Every row comes from one small tree of marks. The marks that hang from a mark follow it in brackets, in alphabetical order. Every link used is in the known rows. Which tree was each row made from?
In the rows, 128 means zero.
Known rows
U[W[F]]: [130 105 148 119 147 166 153 106 118 140 142 155 180 121 124 114 134 106
 160 155 139 123 136  98 112 145 112 157 169 118 141 122 146 101 163 157
 110 123 190 134  82 134  95 141 136 116 137 130 102 140 122 112 129 116
 102 175]
F[K[U[W]] X Y]: [ 97  80 159  75 119 127 141 138  91 163 149 109 156 141 127 124 100 173
 133 128 145 121 134 114 160 116 119 144 188 192 188 119 145 166 191 136
  98 117 173 167 127 126  68 153 135 148 113 107 106 146  79 106 124 169
 112 178]
W[Y]: [119 111 138 111 155 151 121 111 139 162 147 137 146 115 127  90 118  96
 141 131 154 104 129 106 120 146 113 152 162 142 121  97 130 115 148 137
 117 133 201 140 100 116 101 143 141 115 153 131 104 119 126 140 139 115
  76 177]
W[F U V Y]: [136  93 159 137 184 175 134  97 161 152 156 166 159 146 144  50 105  61
 148 111 161 108 105  96  59 155  87 153 182 138  90  66 125  76 184 172
 125 151 223 129  70  93  88 101 173 159 155 167 104 127 122 100 121 103
  79 199]
X[D]: [111 130 122 123 124 135 134  88 134 142 149 120 152  96 112 102 109 116
 168 165 154 102 120 110 141 126 106 151 162 148 175 126 117 127 110 129
 123 123 193 148  93 128  97 134 111 114 145 109 102 127  99 128 145 114
  83 171]
N[W[V Y[F[K]]]]: [122  72 131 110 170 153 124 128 151 181 141 134 180 113 136  87 103 113
 168 124 148 121 123 107 140 146  78 151 155 150 132  73 165  94 157 152
 135 147 210 137  97 116  74 141 154 130 132 129 103 125 133 132 152 133
  69 178]
M[A W]: [108 100 149  84 153 140 123 115 130 170 142 119 171 122 139 118 100 126
 145 144 131 100 116 106 131 145 147 170 154 159 138 108 152 113 125 166
 123 112 186 143  89 137 106 156 117 119 112 137 128 149 120 147 155 125
  69 198]
Y[D F]: [124 132 129 107 110 138 128  69 144 162 153 161 167  97 104 118 101  81
 178 149 150  98 139 124 151 136 109 139 179 149 153 128 134 112 120 127
 109 108 204 146  93 151  98 109 113 107 133 110  86 134 133 119 154 106
  63 167]
M[A[U[K V[W] X[F]]]]: [129 116 173 136 102 132 123 103 149 179 113 143 162 144 155 105 101 159
 188 176 139 117 110 115 108 132 147 160 206 138 191 147 140 126 160 156
 124 121 168 162  92 134  82 155  91 111 114 150  96 194 118 110 145 132
  93 187]
A[M U[K V W]]: [117 124 172 113 103 148 153 112 139 161 122 156 179 109 138 104 116 141
 193 157 152 151 129 136 103 116 142 145 206 130 173 132 129 146 152 146
 146 120 160 162 104 109  85 145 106  91 133 136  99 194 107 114 123 139
  99 149]
D[X[F[K]] Y[W[U[V]]]]: [114 115 161 114 112 143 103 117 120 182 131 147 187  96 107 103  99 133
 158 181 156 109 139 119 131 144  80 167 172 181 180 103 162 128 187 104
 100 147 208 163  82 120  55 136 162 123 137 149  75 152  79  80 116 167
  79 219]
N[W[M V]]: [132  66 124 115 171 157 149 119 127 165 154 126 191 121 136  89 111 113
 165 130 153 129 116  84 124 127 114 161 151 144 137  75 148  94 123 154
 157 148 205 152  76  98  87 132 130 136 148 137 125 132 110 128 158 121
  67 185]
W[M[A]]: [125  88 136 101 165 142 139 101 144 151 143 139 163 135 139 105 112 106
 146 126 133 110 119  92 112 143 144 166 153 149 129 102 132 103 120 145
 150 136 190 152  82 122 102 134 103 138 141 151 135 158 113 136 148  97
  77 199]
F[X[D U[K V]] Y]: [114 126 143 136  92 133 131 104 118 157 152 104 151 118 134  91  88 153
 178 180 165  88 111 112 172 110 117 167 216 186 208 137 115 182 145  96
 108 120 173 159 114 100  57 133 104 142 123 115  74 163  74 101 124 156
  86 176]
Y[W[F[X] M[A] V[U]]]: [128  70 152 111 185 163 139  98 146 172 139 124 193 163 160 100 106 101
 168 115 136 131 108  70 114 115 127 164 203 173 125  77 143  61 132 164
 147 122 206 161  69 116  75 125 141 164 134 151 112 178 104  87 144 111
  76 190]
V[W[Y[F]]]: [136 110 137 125 146 143 131  93 154 178 146 146 174 109 129 100 114 101
 149 139 155 113 136 110 137 150 103 160 153 156 125 105 138 100 140 142
 110 121 200 153  88 117  96 153 140 105 123 128 104 134 153 126 169 131
  88 173]
N[W[F[X Y] M U[V]]]: [160  65 165 110 142 167 147 131 108 157 147 156 174 157 140  87 106 116
 153 135 157 108 103  93 103 138 116 177 201 181 153  76 144 120 181 145
 140 146 218 166  68  75  71 119 139 179 117 157 119 164  87 101 139 154
  68 213]
U[W X]: [130 109 156 116 129 147 131 122 114 159 141 125 164 117 137 131 132 130
 171 163 125 117 154 111 142 136 142 155 177 129 168 150 132 123 143 151
 106 120 195 138  86 143 103 159 125 110 141 134  99 126 127  97 132 120
  90 173]
N[W[F M[A[U]] Y]]: [146  74 148 114 172 176 142 128 147 156 117 159 178 147 145  92 107  95
 145 111 134 127  74 108  75 158 122 169 182 162 117  66 150  75 157 172
 160 136 210 161  63  99  88 150 144 151 133 175 128 162 111 130 122 110
  59 191]
N[W[F U Y[D X]]]: [143 104 155 122 126 171 132 125 135 166 142 164 171 137 123 101  94  61
 160 135 142 108  90 117 111 154  94 150 197 176 130  91 139  94 159 155
 124 117 244 160  51 117  93 133 147 158 133 136  95 121 112  83 136 116
  51 196]
A[M]: [112 126 133  98 144 150 135  90 136 148 140 145 167 119 121 109 122 102
 155 136 144 127 131 118 105 126 116 145 167 155 149 117 133 117 118 138
 135 128 171 150 108 124  88 135 125 104 148 129 120 153 113 139 147 116
  87 178]
Y[D F[K] W[M]]: [120  89 133  89 123 132 139  86 148 180 142 152 192  85 110 126  93  93
 179 128 142 109 156 117 163 127  91 138 161 174 145 106 122  90 104 126
 145 100 211 173  82 152  89 120 121 128 107 122  82 160 114  91 157 104
  61 159]
U[K W[M] X[F]]: [144  97 155 145 139 145 151 126 121 149 136 143 177 125 153 118 132 122
 171 176 123 134 169  90 136 137 124 169 172 119 183 162 114 117 141 144
 102 130 191 148  63 142  85 157 107 129 119 145  74 168 127  75 110 118
 102 158]
W[F Y]: [131 111 143 123 170 170 130 103 146 149 142 161 154 132 136  81 124  76
 143 131 152 104 123 103  86 156  92 149 173 134 112  97 136  94 166 148
 116 138 204 132  89 117  91 128 156 129 150 149  97 133 128 131 130 110
  77 181]
V[U[K X] W[M]]: [144 112 157 130 122 133 155 113 148 174 136 142 163 140 144 113 109 130
 162 157 150 123 139 101 137 113 145 149 176 151 171 152  92 116 121 148
 129 122 191 178  62 131  92 148  96 116 119 109 106 161 144  92 166 132
 101 176]
X[W]: [117 112 140  98 146 142 129  99 121 169 137 124 185 112 116 117 115 141
 157 146 154 114 127  99 144 135  97 160 151 162 163 102 122 106 126 137
 118 118 188 148  99 118 104 137 129 104 134 135 109 132 110 130 156 113
  91 180]
D[X[W[F U[K] V]] Y]: [126 120 162 142 165 164 127 111 140 165 137 153 197 124 135  85 101 117
 146 173 147 115 126 118 106 153  76 160 171 173 162  93 135 106 194 125
 110 161 215 135  66 109  55 109 167 137 159 178  90 136 100  85 109 152
  81 213]
Y[D X]: [108 133 132 109 103 132 122  95 135 170 164 138 158 115 122 125 107  79
 177 162 140 100 130 118 157 122 121 123 195 160 158 137 132 132 111 119
 121 104 207 161  90 145  99 129 108 124 146 112  92 124 109  97 164 114
  58 182]
X[F]: [118 121 127 117 134 146 127  87 118 148 145 149 167 116 114 104 124 108
 158 157 156 112 128  91 119 138  94 163 165 137 163 119 144 105 138 137
  96 129 178 143  97 132  86 136 130 106 134 120  92 142 111 130 138 117
  93 184]
D[Y[X]]: [115 124 124 116 126 142  99 118 130 171 153 141 156 105 123 113 123 102
 151 161 134 109 134 128 148 140 107 146 181 150 142 128 166 131 146 108
 114 139 194 154  95 119  78 136 137 116 159 130 103 120 115 114 147 147
  63 201]
A[U]: [110 127 140  96 108 145 131  93 131 152 132 150 156 105 113  99 118 120
 158 133 161 108 107 131 100 120 127 140 192 148 157  96 128 114 144 154
 130 128 172 153 107 122  92 135 136  95 148 130 109 141  99 135 133 128
  81 180]
K[F]: [114 110 121 103 138 144 130  85 131 127 158 153 165 111 100  91 122 102
 142 159 162 129 123 105  96 131 103 143 164 130 158 109 151 122 129 141
 109 148 172 139 102 140 102 119 118 119 145  98 105 139 119 140 153 118
  97 191]
W[M[A] Y]: [130  84 143 112 185 151 126 115 157 162 143 134 153 140 149  93 109  88
 136 113 134 113 114  93 109 158 140 168 151 154 102  90 127 101 133 144
 151 136 209 151  80 106 109 144 120 148 146 169 130 148 121 134 135  93
  68 192]
A[U[V X[D W[M Y]]]]: [138 113 163 139 121 134 118 105 156 188 135 119 161 121 154  85 113 134
 196 152 153 116 108 124 119 122 119 152 208 173 177 110  87 123 118 134
 148 122 212 182  79  68 101 134 131 134 149 198  88 161  85  89 131 109
  57 165]
A[M[W[F V]]]: [116 105 144 110 185 167 146  95 150 159 158 146 192 132 154  89 120  85
 161 138 143 129 129 107  81 127 103 146 173 155 123 100 146  91 120 171
 137 124 179 146  91 107  79 125 157 128 131 162 115 165 118 125 149 125
  74 179]
M[W[U]]: [120 109 160  84 131 143 133 113 119 163 152 143 167 105 119  97 100 107
 137 135 157  94 123 113 115 138 124 164 160 165 138  95 124 113 135 172
 111 122 200 148  76 117 107 136 141 120 116 130 114 134 112 118 144 135
  73 203]
D[Y[F[K[U] X[W]]]]: [114 108 141  88 134 129 108 108 126 177 132 135 176 119 110 119  98 152
 142 136 144 122 146 127 164 131  77 148 175 193 189 110 156 125 174 125
  92 138 183 164 118 122  61 124 151 128 135 125  86 149 102 113 134 154
  83 188]
M[A W[F[K] U]]: [115  85 174  82 160 151 138 118 141 157 132 156 168 145 135 100  86 114
 136 127 130  92 107 111  82 159 117 159 157 168 136  94 141  97 165 190
 129 125 189 142  78 143  94 136 135 153  94 152 126 166 106 121 138 124
  84 222]
M[A[U[X]] W]: [113 113 167  86 128 141 111 120 137 177 126 125 159 129 152 120 106 136
 157 142 123  98 103 138 109 134 164 158 198 172 160 114 139 112 130 184
 128 109 181 156  90 135 101 162 132 116 117 168 119 161 109 125 136 131
  57 195]
U[K[F[X]] V W[Y[D]]]: [119  99 169 135 126 142 139 122 135 160 158 134 163 124 128  93 102 111
 173 189 159 145 154  96 145 126 134 139 193 128 180 139 142 170 169 116
 103 124 202 148 100 135 105 136  87 145 133  97  64 158 115 102 132 136
  96 147]
V[U[K X[D F[Y] W]]]: [127 134 153 143 108 129 120 109 133 167 131 119 165 133 136 125 102 160
 184 185 147 114 105 110 174 126  90 173 199 176 211 170  91 128 125 119
  89 100 195 172  75 128  74 141 111 119  99 115  75 155 110  85 129 127
 101 161]

Write each row's tree
[121 118 139 116  92 138 112 105 118 177 167 131 165 118 140  98 110 119
 182 160 155  90 102 121 151 132 114 161 222 167 143 124 143 158 137 103
 116 118 185 163 100  87  69 128 129 128 132 142  95 149 102  93 150 141
  67 207] -> F[Y[X[U[V]]]]
[106  87 166  92 164 144 121 133 153 181 142 131 168 156 167  96  92 102
 139 123 118 113 106 112 107 154 107 147 190 176 122 104 157 112 162 180
 118 115 204 159  77 125  83 149 147 168 112 161 107 171 113 102 142 127
  65 207] -> M[A W[F[K[U]] Y[X]]]
[137 116 131 116 122 129 128  81 149 186 161 146 198 110 134 127 108  75
 192 150 130 111 138 113 179 134  92 144 191 186 156 118 114 100  86 114
 126  96 225 174  67 120  95 114 118 137 125 156  82 152 121  70 168 100
  47 174] -> Y[D F X[W[M]]]
[123  97 142  98 142 143 140  97 145 152 133 146 160 131 137 102 109 112
 151 117 138 114  97 114  93 136 151 158 177 158 136  89 127 100 126 158
 160 131 179 161  86 114  98 136 113 130 141 163 134 167 100 132 134 105
  72 195] -> W[M[A[U]]]
[112 131 134 122 128 147 122 102 107 151 154 136 171 117 130 109 124 116
 147 180 149  98 125 111 133 144  97 169 181 178 179 115 146 137 160 107
  86 132 193 145  92 127  60 145 151 116 135 149  94 139  96 112 123 158
  85 204] -> D[X[F[Y]]]
[127 116 153 164 129 139 130  95 150 145 146 136 156 126 148  72  94 111
 184 169 147 109 126 102 113 127  90 159 188 139 188 139  98 110 142 155
 105 143 206 140  67 130  75 114 121 146 134 134  72 147 105  68 115 116
  90 179] -> W[U[K X[D F]] V]
[133  83 129 120 170 162 121 119 147 175 147 134 185 110 138  86 109  97
 168 128 152 123 115 105 138 149  89 165 169 145 121  74 166  86 148 155
 127 140 221 136  85 103  80 137 154 124 142 135 103 120 143 129 151 128
  58 175] -> N[W[V Y[F]]]
[131 108 162 113 116 139 146  86 116 168 148 136 176 153 134  85 100 136
 165 148 172 130 130  87 104 110 118 144 207 154 179 118 144 134 173 156
 105 131 183 173  96  99  79 123 121 138 146 116  95 173 102 106 164 147
  96 190] -> K[U[V[W[F[X]]]]]
[118 124 149 106 116 133 120 104 133 166 134 146 147 145 123 116 119 128
 171 153 144 112 129 106 129 121 107 145 191 152 191 148 125 117 142 146
 100 125 178 159  97 148  79 139 130 113 127 109  87 146 117 103 138 120
  99 192] -> V[U[X[F[K]]]]
[131 101 126 117 119 153 130  87 102 158 150 134 201 103 114 110 106 115
 161 139 157 110  95  96 134 137  87 195 187 187 134 102 127  99 113 120
 106 107 180 174  79  96  63 143 154 123 104 147  83 163  92  83 112 115
  84 184] -> X[F[Y[W[M]]] U]
[ 91 115 134 100 116 119 123 114 122 155 140 107 140 121 105 106  86 153
 138 149 149 118 131 121 153 105  96 131 178 193 218 127 139 157 164 123
 107 140 178 172 121 127  65 136 127 146 150  96  93 140  63 112 121 156
  91 180] -> F[K[U] X[D[Y]]]
[134  98 157 139 143 161 127  90 145 157 140 133 182 119 143  86 103  98
 185 144 143 109 115 107  99 126  87 156 200 155 143 104 114  66 134 170
 125 124 227 148  56 120  79 114 157 151 138 154  84 143 101  56 128 106
  71 183] -> Y[W[F U[X[D]] V]]
[122 108 159 120 139 144 101 117 140 194 154 117 181 135 163  94  98  96
 175 156 131 103  96  96 135 156 123 185 202 173 129 111 158 124 126 148
 104 108 200 159  76  96  89 160 136 144 117 173  85 170 114  95 141 121
  52 208] -> M[A W[Y[X[F U[V]]]]]
[127  98 136 115 159 139 104 122 141 183 142 127 181 129 142 126 114 120
 150 150 117 118 117 113 156 153 113 166 168 178 136 114 152 110 126 112
 137 132 203 168  78 102  86 140 126 141 143 172 122 145 107 104 149 123
  60 208] -> D[Y[X[W[M[A]]]]]
[126  99 155 129 140 160 157 126 118 139 141 156 175 120 137 115 122 130
 156 166 141 118 139 112 132 149 109 162 175 117 141 142 136 128 184 137
 109 117 183 132  83 140  76 141 120 120 105 121  97 153 131 111 119 142
 111 161] -> U[K W[F[Y]]]
[118 103 156 125 140 135 133 110 141 176 151 128 188 126 152  91 101 121
 175 146 144 115 123 102 143 129  88 151 184 161 153 101 113 107 139 146
 123 129 211 147  75 111  82 119 128 140 135 146  94 142 111  75 156 126
  82 196] -> Y[X[W[U[K] V]]]
[118  99 167  80 143 142 126 116 132 164 140 134 167 125 132 107  87 118
 136 129 136  94 101 111 112 154 145 177 158 173 132  98 136 107 139 181
 121 116 198 147  73 129 111 144 123 133 108 142 133 149 113 126 144 123
  71 213] -> M[A W[U]]
[108 113 133  90 101 117 122  97 141 166 148 152 170 115 135 101 104 106
 170 129 135 115 143 127 148 126  79 129 203 158 168 122 148 125 143 144
 104 129 190 162  97 138  64 118 132 132 135 111  85 163 122  88 157 134
  75 196] -> Y[F[K[U]] X]
[137 126 149 134  82 138 132  98 135 172 150 150 197  95 145 100 113 107
 214 173 137 117 145 118 169 133 108 167 225 129 167 145 143 141 136 124
  99 119 190 148  75 118  67 130 112 115 129 127  54 179 139  59 139 131
  75 182] -> Y[F X[U[K V W]]]
[120 104 152 142 136 132 126  93 150 154 152 131 152 132 137  78  96 116
 182 153 145 103 122 103 109 126  81 147 176 158 187 122 111 106 141 159
 115 142 202 146  83 126  77 117 139 154 134 145  85 136  89  72 125 113
  93 194] -> W[U[X[D F[K]]] V]
[ 97  90 159  75 123 128 149 125  99 158 140 111 164 137 118 117 102 157
 141 130 143 131 152 100 146 107 120 134 179 173 202 117 142 148 178 155
  99 126 172 158 120 141  79 153 128 138 136  96  97 149  82 106 127 149
 113 177] -> F[K[U[W]] X]
[112 125 141 112 143 154 132 110 151 155 158 139 187 113 141  87 106  78
 148 152 140 140 116 127 104 131 102 151 194 181 142 116 132 133 100 144
 113 121 174 161  83 112  80 149 140 132 122 135  85 177 120  97 129 129
  74 179] -> A[M[W[Y[X[U[K[F]]]]]]]
[146  88 155 125 154 147 153 109 150 169 153 149 167 128 128  84 101  89
 126 116 163 115 120  95  99 149 121 166 141 172 110  83  99  98 140 155
 138 133 216 172  62  89 112 146 138 139 128 151 126 135 124 105 151 121
  90 194] -> V[W[M U Y]]
[113 103 150 109 137 147 107 110 147 182 139 148 194  84 120  96  94 113
 156 150 140 107 143 140 142 145  74 155 172 186 149  79 162  99 175 119
 113 153 220 145  79 129  49 120 181 127 143 154  86 137 107  76 122 164
  65 213] -> D[X Y[F[K] W[U V]]]
[114 115 152 111  84 136 128  98 134 159 149 150 185  98 108 112  81  84
 172 160 147 123 121 124 142 120 100 136 202 168 157 125 121 116 119 131
 115 103 220 171  61 160  95 119 104 143 116  86  71 153 108  53 148 120
  70 179] -> Y[D W[U[K[F]]] X]
[121 129 148 120 100 142 139  92 127 160 140 142 172 105 121  79  96 131
 186 164 173 101 126 103 124 123 119 160 193 125 168 129 120 149 143 127
 117 136 169 142 101 112  78 122 102 105 146 111  73 168 113 114 136 119
  88 185] -> X[U[K V]]
[124 103 130 153 165 139 129 108 176 177 179 116 156 137 166  67 111  62
 182 131 148 125 102  91 143 121 110 148 199 165 116  96 102 107  97 129
 149 129 232 174  56  74  90 123 136 163 163 153 102 133 111  74 148 107
  59 175] -> W[M V[U] Y[X[D]]]
[135  98 149 111 143 136 152  97 149 174 142 136 174 150 129 118  99 123
 151 133 149 127 100  88 129 132 154 168 160 170 137 115 121 100 114 153
 146 114 186 181  67 119 107 150  97 123 118 119 145 157 132 122 176 115
 100 198] -> V[U W[M[A]]]
[130 130 171 126 120 166 154 114 143 141 111 168 174 133 151 117 130 117
 177 153 121 146 133 148  75 123 130 138 220 138 179 147 118 111 157 170
 132 118 164 151  86 140  71 151 135 108 132 159  90 189 117  89  96 128
  98 152] -> A[M U[K W[F] X]]
[126  97 149 145 160 133 138 106 174 163 146 116 155 154 171  90  93 117
 186 148 129 121 110  93 130 118 147 157 190 144 159 138 101 108 107 150
 154 134 204 158  61 123  87 120  87 158 143 141 113 169 121  90 140  96
  78 179] -> W[M[A] V[U[K X[D]]]]
[148 101 152 134 140 141 132 116 169 159 149 177 162 118 160  70 104  51
 151 118 137 107 141 117 122 155  96 163 193 156 113  97 100 103 143 140
 123 143 237 155  46 103  81 118 132 158 130 158  84 162 143  67 128 117
  59 193] -> W[M U[K] Y[F X]]
[123 135 113 136 122 139 109  88 150 148 147 143 155  81 104 108 109 108
 165 172 145 105 127 133 157 144  88 161 168 150 164 135 145 121 126 111
 111 134 199 152  89 123  79 122 127 109 145 118  93 128 117 123 133 132
  69 173] -> X[D[Y[F]]]
[113 120 175 118 105 127 115 123 153 179 125 116 153 119 166 101  89 156
 191 178 131  99 109 137 128 124 163 158 208 153 191 145 123 145 130 163
 136 112 187 161  84 126  95 151  92 125 111 156  97 187 101 112 138 137
  59 178] -> M[A[U[K V X[D]]] W]
[116  85 155 113 163 159 149  95 152 146 150 170 164 144 129  65 100  95
 155 118 157 103 121  99  64 139  76 134 167 137 132  80 130  88 182 175
 136 155 192 130  91 124  75  96 156 155 139 145 107 143 102 104 136 115
  98 210] -> W[F[K] U V]
[133  91 152 109 151 143 170 101 144 169 143 149 170 166 129 106 111 117
 144 134 154 122 129  83 114 109 116 134 173 184 173 105 118 104 147 154
 135 125 175 181  86 126  78 141 131 146 114 116 115 168 106 105 167 142
 115 193] -> V[U W[F[K X] M]]
